Known rows, with every way that one mark hangs from another
k_564{k_324{k_23 k_297{k_688}}}: [ 2.51  1.64 -0.98  1.28  3.39 -0.97  0.54 -4.58 -2.11 -1.88 -0.35  2.80
  0.54 -3.73  4.36 -0.91  4.37 -2.67 -4.12 -1.61 -0.48 -1.88 -2.64  2.52
  0.39 -1.94  0.57]
k_781{k_23 k_297{k_324} k_564}: [-0.76 -2.58 -1.19  1.89  3.73 -3.44 -0.94 -3.79 -2.96  1.87 -0.52  1.91
 -0.15  1.73 -0.07  2.56  2.81  2.14 -3.07  0.06 -3.51  0.43 -3.09  1.21
  0.13  1.19  3.11]
k_402{k_781}: [-1.04  3.24 -1.05  0.42  4.31 -5.02  2.07 -2.80  0.01  2.54 -2.41 -3.74
 -0.25 -2.97 -2.20 -3.16  3.00  1.86  0.41 -1.32 -0.62 -1.54 -1.95  1.05
  2.45  2.53  3.47]
k_564{k_324{k_402}}: [ 3.72  5.93 -2.52  2.91  4.16 -3.39  1.47 -2.69  1.66  0.36  0.04 -2.32
 -0.73 -1.16  0.75 -3.47  1.31  0.38 -3.56  0.63 -1.31 -1.05  0.50  0.81
  0.79 -0.38  0.19]
k_781{k_23 k_297{k_324{k_402}}}: [ 0.00  0.20 -1.32  2.91  3.46 -2.72  0.07 -4.48 -0.47  2.10  0.46 -1.23
 -1.46  2.04  1.14  0.26  2.81  0.40 -4.51  0.88 -2.03 -1.16 -2.89 -0.41
  1.02  0.47 -0.09]
k_23{k_781{k_297{k_324 k_688{k_402}} k_564}}: [ 4.89 -1.26 -2.10 -0.63  2.35 -2.80  4.07 -2.90 -3.80 -0.23  3.39  4.58
 -0.55 -0.18  1.44  2.94  3.34 -0.73 -1.72  2.29 -2.52  0.18 -0.25  2.33
  0.26 -0.47  0.70]
k_564{k_324{k_23 k_297 k_402}}: [ 2.54  2.77 -0.30  3.04  5.27 -1.38 -0.16 -5.62 -0.80 -1.27 -0.24  0.31
 -0.08 -0.65  4.03 -2.86  1.45 -1.64 -4.65 -0.43 -0.40 -0.11 -2.01  0.94
  1.58 -2.16  1.03]
k_688{k_297{k_324}}: [ 2.14  3.85 -1.46  1.98  3.39 -4.64  2.97 -1.55  0.47  3.24  3.20 -0.46
 -0.13 -3.41 -0.87 -2.16  4.08  3.03 -0.31  1.10 -1.89 -3.82 -2.33  2.70
 -0.09  0.60  1.70]
k_402{k_688{k_297{k_324}} k_781}: [-0.63 -0.03 -1.29  1.06  2.18 -4.33  3.67 -0.29 -1.05  4.32  1.01 -2.93
 -2.12 -3.55 -1.29 -5.09  3.43  2.25  1.87 -0.59 -1.34 -3.39 -3.04  0.84
  1.37  0.94  1.75]
k_402{k_688 k_781{k_23 k_564{k_324}}}: [-1.88 -1.21 -2.11  1.39  1.99 -2.86  1.03 -0.91 -2.51  0.82 -3.96 -0.13
 -0.76  0.67 -0.59 -3.38  1.05 -0.53 -0.54 -3.65 -1.90 -0.20 -2.03 -0.07
  1.06  1.37  3.84]
k_23{k_781{k_297{k_688} k_564{k_324}}}: [ 5.21  1.80 -1.90  0.02  2.60 -2.17  1.61 -3.04 -4.13 -1.84  0.65  4.21
 -1.70 -0.70  1.17  2.82  2.40  0.20 -3.03 -1.16 -3.07  0.90  0.48  3.43
 -0.15 -2.07  0.83]
k_297{k_324 k_688}: [ 2.36  2.50 -2.14  1.42  2.47 -3.26  2.36 -1.75 -0.16  1.39  0.51 -0.40
 -0.07 -4.30  1.13 -0.87  4.94  0.55 -1.53  1.30 -2.42 -3.41 -1.43  1.98
 -0.07  0.24 -0.67]
k_781{k_23 k_297 k_564}: [-1.48  0.54 -0.46  0.85  3.29 -3.26 -1.17 -5.16 -2.98  2.24 -2.16  1.34
 -0.03  2.79 -1.91  2.83  4.03  0.53 -2.78 -1.85 -3.55  1.26 -2.38  1.98
  2.11  2.33  4.48]
k_297{k_324{k_23{k_781}} k_688}: [ 2.65  0.26 -0.48  0.90  3.22 -2.86  3.56 -3.09 -3.03 -0.59  0.28  1.72
  0.71 -3.03  4.33  0.75  2.11 -2.00 -0.86  0.23 -2.76 -3.54 -2.69  3.52
  0.37 -0.61 -1.62]
k_688{k_297{k_324{k_23 k_402}}}: [ 3.62  1.86 -0.93  2.54  4.53 -3.50  2.06 -3.97 -0.61  2.88  2.75 -1.51
 -0.20  0.04  2.25 -2.52  2.28  1.86 -2.03  1.19 -1.48 -3.41 -2.71  2.74
  1.40  1.16  0.30]
k_324{k_297{k_688} k_402{k_781{k_564}}}: [ 2.33  1.51 -1.88 -0.69  1.09 -1.12 -0.16 -4.50 -3.13  1.22 -0.68 -1.49
 -1.65  0.38  0.22 -2.61  4.04  1.21 -2.23 -0.72 -1.02  1.59 -1.22  0.18
  3.05  0.29  2.84]
k_23{k_781{k_297 k_564{k_324}}}: [ 3.77  1.22 -1.37  0.84  4.60 -3.32  1.51 -3.53 -3.22 -1.84 -0.19  3.46
 -0.97  0.05 -0.40  2.01  0.87  1.07 -2.67 -0.61 -3.25  1.71  0.21  2.70
  0.12 -1.42  2.91]
k_402{k_688{k_297} k_781{k_23 k_564{k_324}}}: [-0.69  0.44 -1.67  1.17  0.88 -3.18  1.76 -0.63 -2.62  2.37 -0.96  0.56
 -1.05  1.77 -1.45 -3.82  2.22  1.38  0.57 -3.64 -1.74 -1.07 -2.69  0.76
  0.97  1.61  4.57]
k_297{k_324{k_23 k_402} k_688}: [ 3.60  0.99 -2.23  1.75  3.29 -2.08  1.44 -3.77 -1.46  1.08  0.65 -1.25
 -0.29 -1.23  4.30 -1.42  3.24 -0.54 -2.98  0.91 -1.75 -2.91 -2.01  2.20
  1.12  0.28 -2.06]
k_564{k_324}: [ 2.14  5.18 -1.96  2.61  4.58 -3.73  1.90 -2.06  1.03 -0.26 -0.58 -0.29
  0.46 -3.25  0.05 -2.13  2.57  0.26 -2.31 -0.53 -1.56 -1.94 -0.46  1.80
  0.11 -0.18  1.66]
k_297{k_324{k_23 k_402{k_781}} k_688}: [ 2.46 -1.39 -2.21  0.55  3.24 -2.86  1.71 -2.81 -1.21  1.75 -0.46 -2.63
 -1.29 -1.38  3.60 -3.10  2.02  1.43 -1.29 -0.02 -0.59 -2.63 -2.63  1.11
  1.39  1.01 -0.83]

Rows
[ 3.10  1.75 -1.14 -1.65  2.02 -2.51  1.71 -4.56 -5.08 -0.30 -0.42  2.85
 -1.20  0.00 -0.53  3.68  3.75 -0.96 -2.06 -1.00 -4.16  0.78 -0.43  3.65
  1.98 -0.22  1.34]
k_23{k_781{k_297{k_688} k_564}}
[ 1.49 -0.52 -1.67  1.61  1.65 -3.76  1.11 -1.86 -1.33  3.83  2.10 -1.97
 -1.42  4.08 -0.25 -3.04  1.29  5.40 -0.33  0.19 -1.73 -1.22 -2.69  0.19
  0.66  2.92  3.38]
k_688{k_297{k_324{k_402{k_781{k_23 k_564}}}}}
[ 2.75  0.36 -2.41  0.89  3.76 -3.28  3.67 -2.89 -0.83  1.10  2.09  1.81
  1.85 -2.74  3.72 -0.79  4.61 -2.42 -1.60  1.49 -0.32 -4.01 -2.46  2.89
  0.86  1.47 -0.56]
k_297{k_324{k_23} k_688{k_402}}
[ 2.73  0.48 -1.55  1.52  5.86 -3.49  0.03 -3.60 -2.14 -1.41 -1.98  2.35
  1.22 -0.41  1.36 -0.18  1.18  0.78 -2.69 -1.35 -2.25 -0.22 -1.15  3.14
  0.40  0.28  4.22]
k_781{k_564{k_324{k_23}}}
[-2.04 -3.22 -1.85  0.88  2.37 -2.39 -0.12 -2.32 -3.53  0.65 -4.02  1.14
 -2.25  1.66 -1.09 -1.01  1.63  0.34 -1.69 -3.95 -1.93  0.93 -2.52 -0.09
  1.46  0.69  3.94]
k_402{k_688 k_781{k_23 k_297 k_564{k_324}}}
[ 0.50 -2.02 -2.04  0.25  4.63 -4.72  3.78 -2.34  0.21  3.03  1.04 -1.07
 -1.27 -2.15 -0.44 -2.08  3.35  2.27 -1.16  1.12  1.36 -1.36 -2.60 -0.03
  0.88  0.52  2.65]
k_688{k_402{k_781{k_297{k_324}}}}
[ 3.41  0.45 -2.64  0.73  2.85 -4.45  1.66 -1.39 -0.84  3.87  2.75 -2.92
 -2.05  1.05 -0.96 -3.89  1.23  6.11  0.30  1.21 -1.55 -0.53 -1.15  1.04
  0.80  1.56  3.63]
k_688{k_297{k_324{k_402{k_781{k_564}}}}}
[ 2.92  2.34 -0.45  0.28  2.45 -1.89  2.59 -4.87 -5.24  0.70  0.51  0.09
 -0.90  3.41  0.62 -1.11  0.97 -3.75 -0.45 -1.08 -3.99 -0.08 -1.44  3.60
  4.17  1.39  1.61]
k_324{k_23{k_781{k_564}} k_402{k_688{k_297}}}
[-0.41  1.88  1.69  1.50  2.89 -0.24  2.15 -6.82 -4.20 -0.42 -1.90 -0.44
 -0.78  0.18  2.94 -2.18  1.52 -8.06 -2.78 -0.91 -2.42  0.00 -3.13  0.89
  4.73 -1.21 -0.74]
k_324{k_23{k_781} k_297 k_402{k_688}}
[ 0.28  0.69  0.97  0.06  5.58 -3.26  1.90 -6.37 -3.92 -0.09 -1.71  1.28
 -0.07 -0.72  1.18  2.52  2.16 -1.83 -2.11 -1.41 -2.16 -0.86 -3.11  3.60
  3.24  0.24  1.55]
k_324{k_23{k_781{k_297}}}
[ 0.03 -4.66 -1.40  0.12  6.22 -4.57  3.12 -3.81 -1.34  2.48  0.22  0.07
 -0.37 -1.29  1.44 -1.29  2.42  1.79 -1.06  0.04  1.73 -1.79 -3.76  1.31
  1.64  1.06  2.78]
k_688{k_402{k_781{k_297{k_324{k_23}}}}}
[ 0.28 -4.44 -1.62  1.10  3.91 -2.63  0.41 -2.53 -3.86  1.86 -2.66 -2.41
 -1.59  0.76  1.61 -4.05 -0.36  0.23 -0.97 -0.26 -2.21  0.34 -2.29  0.12
  2.78  0.97  2.24]
k_297{k_324{k_23 k_402{k_688 k_781{k_564}}}}
[ 0.72 -0.62 -1.99 -1.53  4.70 -4.66  2.12 -4.02 -2.03  2.71 -0.50  0.06
 -0.56  0.69 -2.61 -0.50  3.70  2.69 -0.98 -0.33  0.08  1.61 -0.99  0.92
  3.01  2.69  6.10]
k_688{k_402{k_781{k_297 k_564}}}
[ 0.10  1.22 -1.59 -1.43  2.66 -3.39  1.35 -3.85 -1.84  3.09 -1.58 -1.50
 -1.97 -2.70 -1.57 -0.35  5.30  2.12 -1.02 -2.33 -0.41 -1.30 -2.14  2.26
  2.50  1.09  2.35]
k_402{k_781{k_297{k_688}}}
[ 1.00  1.23 -0.16  2.51  5.65 -1.91  0.07 -5.09 -1.42 -1.97 -0.93  1.88
  1.02 -3.38  3.27 -1.73  2.55 -1.76 -3.18 -1.32 -0.48 -1.11 -2.93  1.89
  0.64 -1.66  2.07]
k_564{k_324{k_23 k_297}}
[ 2.69 -3.97 -2.36  0.01  3.97 -2.63 -0.90 -4.24 -4.80  0.43 -0.14  3.16
 -0.72 -0.52  2.16  3.03  4.07  1.43 -3.01 -0.45 -2.80  0.07 -2.11  3.64
  0.42 -0.67  1.47]
k_781{k_297{k_324{k_23} k_688} k_564}
[-0.30  1.56 -1.60  0.69  2.61 -3.48  0.10 -3.72 -1.75  2.78 -2.55 -3.11
 -0.48  4.45 -1.39 -2.09  1.36  1.87 -1.37 -1.55 -2.09  0.64 -1.88 -0.19
  2.91  3.47  3.90]
k_324{k_402{k_781{k_23 k_564}}}
[ 0.87  2.83  0.27  1.71  4.83 -1.70 -0.32 -7.42 -1.78  0.30 -1.35 -1.42
  0.15 -0.07  2.21 -1.80  3.13 -2.87 -4.35 -0.27 -0.87 -0.41 -2.95  1.11
  3.62 -0.10  1.60]
k_324{k_23 k_297 k_402}
[ 3.64 -0.52 -0.28  0.84  4.17 -3.98  2.81 -2.75 -4.54  0.34  2.38  2.91
  0.48  0.40  1.88  0.85  0.58  2.04  0.76  0.57 -3.50 -1.83 -2.41  4.68
  0.44  0.45  2.66]
k_688{k_297{k_324{k_23{k_781{k_564}}}}}
[ 3.78 -1.29 -3.60 -0.25  2.91 -3.00  2.02 -2.97 -2.31  1.58  2.90  3.46
 -0.53 -0.63  0.50  1.96  5.62  0.68 -2.62  2.09 -1.64  0.22 -0.68  2.13
  0.22  0.70  1.36]
k_781{k_297{k_324 k_688{k_402}} k_564}
[ 1.50  3.77 -2.57 -1.06  2.24 -3.94  4.89 -2.52  0.41  3.06 -0.10 -1.40
  0.27 -3.12 -0.45 -3.15  5.62 -0.41  0.35 -0.52  0.96 -2.66 -1.41  1.49
  2.68  3.05  1.99]
k_297{k_688{k_402{k_781}}}
[ 1.40  0.83 -0.83  1.98  4.56 -4.10  2.19 -2.88 -1.09  1.87  2.21  0.23
  0.69 -2.25  1.51 -1.30  3.47  2.10 -0.53  0.11 -1.46 -4.13 -3.34  3.34
  0.54  1.09  1.66]
k_688{k_297{k_324{k_23}}}
[ 2.40  0.66 -3.77  0.37  1.08 -2.72  2.76 -1.13 -0.83  0.50  0.01  2.45
  1.35  1.47  0.77 -1.88  3.07  0.80 -0.84 -1.92  0.14 -1.25 -1.09  0.79
 -0.11  2.44  3.20]
k_297{k_688{k_402{k_781{k_23 k_564{k_324}}}}}
[ 0.43  0.25 -1.65  1.84  3.44 -2.32  1.08 -4.03 -1.48  2.40 -0.38 -2.12
 -3.59 -1.09  0.25 -1.89  3.09 -1.87 -3.71  0.95 -2.54 -0.45 -1.54 -0.10
  2.32 -0.91 -1.17]
k_781{k_297{k_324{k_402{k_688}}}}
[ 2.64  0.40  0.35  1.23  5.91 -3.22  2.19 -4.96 -2.72 -2.41 -0.92  2.86
  0.12 -1.23  2.82  1.72  0.45 -0.70 -2.90 -1.61 -1.42 -0.79 -2.42  3.34
  1.07 -1.43  1.04]
k_564{k_324{k_23{k_781{k_297}}}}
[-0.31  2.59 -1.02  1.25  4.14 -2.33  1.19 -5.23 -1.78  2.14 -2.89 -2.87
 -0.85 -0.18  1.47 -2.92  2.47 -5.36 -2.61 -1.44 -2.45 -1.60 -1.94  1.59
  4.70  2.02  0.01]
k_324{k_23 k_402{k_688}}
[ 1.92  4.00 -2.64  1.65  2.03 -2.94  3.38 -1.37  0.41  3.35  0.80 -3.44
 -3.19 -0.95 -0.42 -6.99  1.67  1.12 -0.45 -1.65 -0.01 -2.13 -1.04  0.42
  2.24  0.40  1.17]
k_564{k_324{k_402{k_688{k_297} k_781}}}
[ 0.77 -0.05  1.71  0.14  4.51 -2.05  0.68 -6.24 -5.67 -1.60 -1.44  3.15
  1.16  0.42  1.75  1.09  1.57 -2.86 -1.63 -0.84 -3.20  1.18 -2.83  2.93
  2.78 -0.15  3.43]
k_324{k_23{k_781{k_564}} k_297}
[ 4.03  1.47 -0.19  1.73  5.54 -2.27  2.13 -5.80 -2.11 -1.92 -0.17  0.74
 -1.45  1.49  3.30  0.56 -0.57 -1.35 -4.48 -0.79 -1.24 -0.09 -1.25  2.32
  1.39 -1.62 -0.56]
k_564{k_324{k_23{k_781{k_297}} k_402}}
[-4.99 -1.07 -0.44  0.14  1.88 -2.97  1.15 -4.11 -2.53  3.14 -4.57 -2.18
 -2.26  0.51 -1.96 -1.44  3.86 -1.66 -0.82 -4.06 -1.25 -1.07 -4.14 -0.31
  3.81  2.14  2.85]
k_402{k_688 k_781{k_23 k_297}}
[-0.16 -0.35 -0.96  1.62  3.52 -3.20  2.58 -2.54 -2.34  2.35  0.69 -0.11
 -0.13 -2.85  1.29 -2.80  3.37 -1.29 -0.13 -0.76 -2.22 -4.08 -3.97  2.90
  1.67  0.72  0.61]
k_402{k_688{k_297{k_324{k_23}}}}
[-1.83 -0.81 -1.06  2.93  2.20 -1.75  0.44 -4.08 -1.52  2.85 -1.28 -1.44
 -2.45  1.72  1.20 -1.04  2.83 -2.85 -3.97 -0.25 -2.92 -1.11 -3.39 -0.83
  2.13  0.19 -1.38]
k_781{k_23 k_297{k_324{k_402{k_688}}}}
[-0.93  2.55 -0.52  0.71 -0.04 -0.56  0.69 -4.95 -1.21  1.84 -1.16 -2.34
 -1.29  0.82  1.40 -2.87  4.90 -1.08 -2.56 -1.96 -0.08 -0.88 -3.86 -0.99
  2.91  1.06  0.56]
k_324{k_297{k_688} k_402{k_781{k_23}}}
[ 1.25 -0.96  0.30 -0.46  5.39 -3.32  0.60 -6.02 -5.83 -0.54 -1.86  2.58
 -0.16  1.39  0.37  3.84  1.26 -0.70 -1.97 -1.45 -3.56  1.20 -2.02  3.76
  2.96  0.57  3.73]
k_324{k_23{k_781{k_297 k_564}}}
[-3.64 -0.85 -1.14  0.35  1.47 -3.07  1.04 -2.43 -3.57  2.11 -4.81 -1.45
 -0.42  1.68 -2.31 -2.70  2.49 -1.07  0.20 -3.49 -3.05 -0.31 -3.19  0.18
  3.23  3.93  4.40]
k_402{k_688 k_781{k_23 k_564}}
[ 1.20 -2.08 -2.96  0.39  0.84 -3.32  3.11 -1.17 -1.74  2.21  1.14  1.62
  1.09  0.91  1.17 -1.41  3.70  1.32 -0.09  0.24 -0.53 -1.54 -2.29  0.37
  0.08  3.05  2.42]
k_297{k_324 k_688{k_402{k_781{k_23 k_564}}}}
